Known rows, with every step that occurs:
Y, E, N: [  3.5  22.5  -6.2   9.7 -21.6  -4.1 -17.9   9.0  24.3   9.7  -4.5   2.8
   7.1  -3.4 -18.1  18.5   8.0  -1.9   2.4  -6.9  -2.1]
Y, H, X: [ 22.1 -15.4 -21.5   5.6  14.2  -5.9   1.4 -10.4 -14.1  -2.1  -7.1  28.3
   5.4  -7.0  20.7 -19.3  13.6   0.6   6.4  18.3  15.7]
H, X, E, L: [  3.6 -17.6 -15.8  -9.0 -35.0 -16.1 -15.6  -2.8  -9.8  11.0  16.5  11.3
   6.0 -33.4   4.7  -9.0  23.6   1.3   1.4   0.4   6.9]
Y, H: [ 21.5 -13.6   2.2   2.0  11.7   3.5  -1.0 -12.5   2.1 -13.1  -8.7  18.8
  -2.0  -0.3  17.3  -0.1  -8.8  -0.4   2.2   1.2  13.3]
Y, H, X, J: [  1.3  -8.9   2.1  30.4  -5.6   0.2  16.7  -9.2 -10.2 -27.4  -5.2  29.9
  -7.5  -0.1   3.9 -11.4   9.9  -3.9  14.0  21.8  22.0]
J, X, E, N: [  6.2 -15.4  18.2   6.0 -41.8  -9.7 -17.2  -6.8  29.1  23.8 -10.1  13.1
  13.7   5.3 -26.3  14.4  -3.0  15.6   9.8 -13.5  16.1]
H, Y, E: [  1.8  21.2  12.9   7.0 -24.4   1.2  -5.7  31.8   0.9  -3.1   6.6  -6.4
  14.6  -9.2  -1.9  45.9   6.3   6.7 -31.9   3.0   7.3]
E, N: [  8.6   0.9  -6.5   1.2  -5.1  -5.8 -14.9  -7.5  23.8   9.4  -9.1  12.9
  -2.8   3.3 -20.2  12.6  -5.4  -8.4   2.3  -6.1  -3.8]
E, N, J, Y, H, X: [ 23.1 -34.4 -21.7  14.6  11.2  -6.9  -7.7 -21.9  15.1  33.5 -14.8  32.9
 -10.0 -10.1 -19.7  -2.6  16.3  -4.5  -3.7  22.6  27.3]
U, X, J, Y, E, N: [ -6.1  -6.6  20.4  35.9 -44.8 -14.9 -15.8   3.6  25.3  10.5  -4.3 -13.8
   8.6  -0.6 -52.7  21.3  19.4  -3.8   2.7 -23.6  14.0]
N, J, Y: [ -4.3 -24.1   5.7   9.7   0.1   3.5   1.6  -6.0  12.4  35.5  -1.2  -6.7
 -15.0  -7.2 -31.0   8.9  10.1   2.0 -15.4  10.8  19.8]
E, Y, H, X, R: [ 14.7 -20.0  -8.0  17.0 -16.7 -14.3   7.1  -3.3   3.2  -4.2  21.2  18.2
  26.1  -7.8  14.7 -28.3  12.3  18.3  -8.5   5.5  -1.1]
X, J, N: [ -5.0  31.6  18.7  31.6 -19.3  11.9  14.9  -6.9  24.2  -9.7  -4.6  13.2
 -20.2  10.7  -7.1   3.0  -8.7  11.8  10.4  -4.5  13.4]
N, J, X: [ -9.0 -11.9  26.3  16.2  16.8  -1.5   5.8  -2.7   8.4  28.6 -11.0  -2.0
 -14.4 -13.8 -37.8   9.7  -6.7  18.0  11.2  10.4  13.4]
X, R: [ -3.9  -1.8   2.5  14.6 -19.8  -7.6  -1.5  10.2   6.1  -8.9  26.6  -4.4
  21.9  -2.0  -2.0   3.6   0.3  16.5  -3.7  -9.5  -7.8]
U, X, E, N: [  6.0  -7.3  14.6  -5.2 -44.4 -13.9 -24.1  -4.1  17.7  18.8 -12.0  -5.5
  12.8   4.0 -28.4  15.4   6.9   7.8  17.8 -33.0   8.0]
N, J: [-10.4   7.8   6.6   1.2  14.3   9.6   7.1   0.8   6.5  18.0  -6.4  -2.4
 -25.9 -11.7 -21.9  12.8   0.4   5.6   5.8  14.5   7.3]
N, J, X, E, Y, H: [ 12.0 -25.6  39.7   6.2 -25.8   4.3   9.7 -16.6  22.1  20.7 -11.6  12.0
  -5.4  -6.8  -7.6  -7.9  -4.8  28.2   0.3   4.7  29.7]
H, Y, E, N, J, X: [ -1.0   4.4  29.8  21.5  -5.8  -4.9 -11.1  14.5  28.1  35.1 -14.7   3.3
  -6.3 -16.4 -56.2  56.8  -7.8  16.2 -13.1   5.5  16.4]
N, J, X, E: [-10.4 -11.2  32.2   6.9 -28.7   3.7   1.9  -0.1   9.9  30.5  -5.9  -1.0
  -3.7  -7.2 -24.5  12.5   2.8  31.6  12.6   4.0  28.7]

Rows:
[-12.9  -3.0   0.6  41.1 -41.8  -4.1   5.8  11.4  -1.9   1.7  11.4  -2.9
  12.7  -4.7 -17.0  -3.4  39.5   2.4  -8.1  15.9  22.8]
H, X, J, Y, E
[ -4.8   8.7   9.8  -4.6 -26.5   7.8  -9.9  -2.1  29.7  30.3 -11.2   7.7
 -20.1  -4.5 -32.0  26.2   2.5  11.1  11.1   4.3  17.2]
X, E, N, J
[ -9.7 -28.9  -0.7  33.9 -25.4  -6.4  11.0  -6.4  -3.4   2.5   7.1   9.6
   1.9   3.4 -20.3 -11.2  25.4  -5.1  -9.8  17.6  24.7]
H, X, J, Y
[-10.2   4.8  21.5  38.2 -22.3 -10.8  -8.9  15.2  31.8  24.2  12.8  -5.1
  12.8 -18.5 -49.1  27.2   1.2  29.8   7.1  -6.0   0.9]
Y, E, N, J, X, R
[ 26.0 -40.4 -21.2  12.3   4.1 -10.0  -1.9 -17.2  -7.7  13.4  -4.4  25.9
  12.0  -4.7  11.8 -20.8  20.1  -2.8  -9.8  17.3  24.3]
J, Y, H, X
[ -4.9   1.0   8.9  36.4 -45.2  -4.2 -10.0   2.9  31.9   6.0   0.5   1.6
   4.2   3.6 -37.1  22.0  16.1  -7.9  -8.6  -4.2  15.8]
X, J, Y, E, N
[  0.3  -7.9   1.6  -7.9 -51.3  -5.8   8.6  -1.5   1.2  18.2   5.9   3.6
  16.0   0.5   9.6 -34.1  27.0  18.2  -6.5   7.9   8.2]
H, X, E, Y
[ -6.4   6.3  21.3  24.0  -0.2  -4.5  -9.6   4.3  28.4  36.2 -15.0  -0.2
  -9.4 -17.5 -52.4  24.9   0.2  16.8  12.9   4.2  11.1]
Y, E, N, J, X
[ -1.6  -9.3  25.4  -5.3 -43.9  -9.1 -10.7   3.6  -7.1   9.9  -2.8 -20.4
  16.4  -1.6  -9.8   2.5  14.3  19.4  16.6 -27.7  13.7]
U, X, E
[ 22.5 -34.0  10.2   6.7 -25.4   5.6 -12.8 -22.3  33.5  30.8 -13.6  21.2
  -9.9   0.0 -18.6  20.0   2.5   6.4  -8.5   3.6  39.6]
X, E, N, J, Y, H
[ -4.2  -1.3  -8.1  38.0 -41.0 -11.1  -8.3   2.9  20.6  11.6   0.8  10.9
   8.5  -1.3 -35.0   7.4  30.2  -6.5  -4.3   8.9  16.5]
H, X, J, Y, E, N
[ 22.7 -33.1   2.3  12.1   6.8   0.9 -10.3 -24.3  31.4  27.4 -16.1  21.5
 -17.8  -4.4 -24.7  17.8  -4.6  -5.4 -10.2   5.7  27.9]
E, N, J, Y, H
[ 11.2  17.1   9.9  33.7 -18.8   5.1  24.1 -19.2  21.1  -5.5  -8.0  31.0
 -15.5   6.0   7.2 -27.6   2.8  14.3   7.7   9.9  18.9]
E, Y, H, X, J, N
[ -2.5 -11.6  33.6  -8.7 -53.9 -11.0   1.4  -2.4   6.7  16.3   0.4 -23.7
  15.1  -0.1 -11.6 -18.3  13.8  21.3   1.2 -27.2   4.5]
U, X, E, Y
[ 14.4 -32.2  -4.1   3.6 -30.3   2.5  -0.8 -11.3   0.6  28.8  -4.2  20.7
   2.3  -7.5   3.7  -5.5  27.9  16.9  -1.7  21.9  44.1]
N, J, Y, H, X, E
[ -8.2   2.1   6.4  18.7 -19.3   4.6  -2.3  11.9  12.4  31.5   3.8 -16.9
  -3.2 -15.6 -25.4  16.4  24.9   9.6 -13.7  10.0  19.1]
N, J, Y, E
[  7.5  -2.4  -5.0  16.1 -31.0  -8.4 -20.7   2.4  31.3  24.0  -1.4  -0.9
  13.0  -1.2 -26.0  17.0  15.9  -6.0 -13.2  -7.9   8.5]
J, Y, E, N
[ -4.6   3.2  31.0  35.5 -26.0 -11.7 -11.2  26.8  31.9  23.5  14.5  -1.6
  15.9 -17.5 -52.5  58.9  -5.7  30.7 -18.9  -3.3   5.2]
H, Y, E, N, J, X, R
[ 19.5 -27.8 -15.0  -6.8 -25.4 -13.8 -16.3 -13.1  -8.2   3.0  10.1  24.8
   4.7 -33.3  18.1  -8.5  16.5   1.0   3.1   1.3  15.4]
Y, H, X, E, L
[ -5.9  27.1   3.2  10.4  -4.9   5.4  -9.9   9.2  27.4  27.9  -9.8   0.3
 -19.5 -14.6 -37.4  30.1   7.9   4.3   8.0   7.9   4.6]
Y, E, N, J
[ 11.1  18.3   1.9  36.5  -8.2   7.3  16.5 -14.3  12.3 -10.0  -8.9  35.8
 -15.9   4.9   9.4 -12.0   2.1  10.9  16.3   9.9  25.5]
Y, H, X, J, N
[  2.5 -26.6 -10.6   6.7 -34.2  -4.9 -11.4  -9.6  23.6  52.2  -5.3  12.1
  -4.8  -5.7 -36.8   7.8  26.0   6.6  -6.7  14.7  29.9]
H, X, E, N, J, Y
[ 20.5 -15.8  12.0   0.4  -2.2   0.8   7.6 -17.4  13.3  -4.4  -6.9  13.2
  -1.3   0.8  14.7 -18.0  -7.7   3.0 -10.0   0.3   6.5]
E, Y, H
[  0.6 -23.5   7.7   4.4 -37.0   2.6 -12.2 -10.3  34.3  46.4  -6.2   2.7
  -9.2  -0.2 -41.2  21.4  11.0   7.3 -10.6   2.7  29.2]
X, E, N, J, Y
